Each row comes from the steps of one walk. Every step used is in the known rows, and no mark comes twice. Write the walk behind each row, first mark first.
In the rows, zero is written as 128.
Known rows:
S-H-T-W: [ 90 111 163 133 182 106 132 123 161 114 134 128 122 149 143  47 144  92
 119  87 119]
D-S: [116  90 102 135  78 123 143 159 120 125  82 106 119 142 110 115 138 146
 175 183  87]
F-D: [117  99  86 129 135 168  96 182 136 118 156 124 137 140 152 118 102 187
 150 110 214]
S-H-V-D: [138 173 161 108 105  91 113 166 103 128 118 151 140  95 113 208  75 203
  70 141 186]
W-T-R-V-H: [182 134 109 141 130 144 127 121 108 136 182 122 105 105 114 182 124 120
  95 104 164]
Y-R-V: [202 116 105 126 127 184 158 134 136 144 142 104 124 126 104 136 148  66
 165 198 172]
R-V-D: [139 137 126 106 128 176 128 159  92 133 140 135 127 100  96 214  94 144
 105 188 199]
Y-R-T-W-V: [155 126 112 132 166 209 122  80 141 131 175 158 117 123 108 110 162  65
 168 141 164]
Y-R: [181 113  88 124 119 120 125 124 178 120 130 107 118 145  95  93 143 127
 212 156 167]
Y-R-T-D: [ 99  85  85 122 139 213  93 103 155 102 140 147 119 168 175  64 134  91
 202 109 153]
T-D-S-H-V: [143 143 160 139  80  78 127 160 115 130  85 136 144 120 148 136 112 157
  91 133 110]
V-H: [147 154 109 142 118  98 121 162 129 116 152 135  99 119  85 171 100 175
 100 102 181]
Y-R-T-W: [129  90 117 112 181 189 119  94 173 114 159 130 100 157 161  38 161  53
 187 123 175]
H-T: [ 93 120 163 143 126 131 180 157 150 121 128 109 139 132 115  75 131 131
 133 100 121]
S-H-T: [ 99 146 166 134 120  83 173 156 148 126 122 123 148 148 123  72 120 156
  95  75  84]
V-D-S-H-T-W-Y: [ 97 147 132 103 176  80  83  69 105 109 143 108 117 113 119 107 136 124
  60  78  82]
F-D-S-H-T-W: [ 78 106 148 138 175 111 123 119 155 124 122 129 134 147 176  66 147 103
 133  91 106]
S-H-T-R-V: [164 108 142 129 124 169 163 131 113 148 156  92 136 140 124 110 143  85
 124 131 121]
H-V: [162 133 172 139  98 123 148 179 126 122 122 118 128 101 110 128 112 142
 104 145 192]
F-H-V-D-S: [125 140 119 131  69 114 124 153  97 141  77 129 133  93 142 218 109 181
 133 174 121]
F-H-T-W-Y-R: [171 146  88 116 167 100  88  58 165 118 157  98 113 118 125  96 158 103
 153  86 136]

Which walk is each row?
[ 83 151 159 132 103  74 169 145 132 137  93 128 156 137 138 116 120 168
 105 102  52]
V-D-S-H-T
[134 155 105 108 108  92 114 105 123 143 104 159 138 147 140 148 126 156
 128 141  69]
Y-R-T-W-V-D-S-H
[111 156 152 133 107  90 177 125 136 152  94 125 161 131 147 132 134 137
 121 124  53]
Y-R-V-D-S-H-T
[131 122  99 114 117 136 113  97  96 143  94 115 125 105 129 196 141 112
 153 205  99]
T-W-Y-R-V-D-S
[ 89  55  99 134 154 177  78 110 133  86 151 148 115 138 158  72 127 111
 149  86 134]
W-T-D
[ 62  80 112 153  98 141 127 129 126 119  70 121 136 145 159 106 143 118
 188 148  54]
H-T-D-S
[ 92 120 158 148 187 120 131 117 159 115 145 128 110 125 139  88 144  87
 125  86 149]
V-H-T-W
[139 136 111 109  86  78 118 140 100 142 100 129 138 150 124 157 111 178
 108 145  68]
T-R-V-D-S-H
[107  84 131 113 180 198 123 118 153 107 163 134  97 156 154  37 148  65
 153 114 175]
R-T-W
[159 153 167 135  73  68 145 170 116 136  89 129 142 115 132 137 112 165
  82 140 115]
D-S-H-V
[133 147 115 110  87  78 128 154 101 140  92 139 138 144 121 165 105 179
  93 157  74]
R-V-D-S-H
[155 167 112 154 151 125 106 116 122 127 171 162 101  99  81 195 123 133
 102 109 179]
T-W-V-H
[ 74 116 130 159 148 163 116 123 131 113 129 142 132 130 159 131 121 102
 131  89 129]
R-V-H-T-D
[180 143 110 142 122 139 128 137 109 138 170 117 104 114 101 190 117 127
 104 119 175]
T-R-V-H
[153 150 150 132  80  99 134 135 130 138  91 140 146 126 171 125 124 137
 115 130 108]
Y-R-T-D-S-H-V
[125 130 144 151 169 174 135 100 133 128 160 150 127 109  92 118 156  81
 140 129 143]
H-T-W-V
[121  97 136 133 102  91 135 115 138 132 130  87 139 165 133  64 143 152
 164  75  66]
D-S-H-T-R
[ 77 117 159 130 171 100 127 114 146 122 113 134 129 138 155  89 141 105
 124 107  99]
V-D-S-H-T-W
[118 151 115 109 107  99 117 122 108 138 107 162 135 146 136 148 117 163
 104 135  71]
R-T-W-V-D-S-H
[156 147 112  98 160 159 100 101 105 134 148 127 123  94 107 207 117 112
 119 179 190]
T-W-Y-R-V-D
[180 140 115 120 148 141 143  79 124 150 134  99 131 118 131 130 166  50
 124 163  95]
D-S-H-T-W-Y-R-V
[ 90 140 159 139 102  76 178 148 141 135  95 120 152 147 136  84 131 154
 111  96  43]
D-S-H-T
[131 156 118 116 125 159 107 137  97 128 148 162 131  93  68 224  95 180
 120 165 190]
W-V-D
[132 128 137 111 130 172 130 133  95 140 148 118 136 106 113 198 107 137
 124 159 174]
H-T-R-V-D
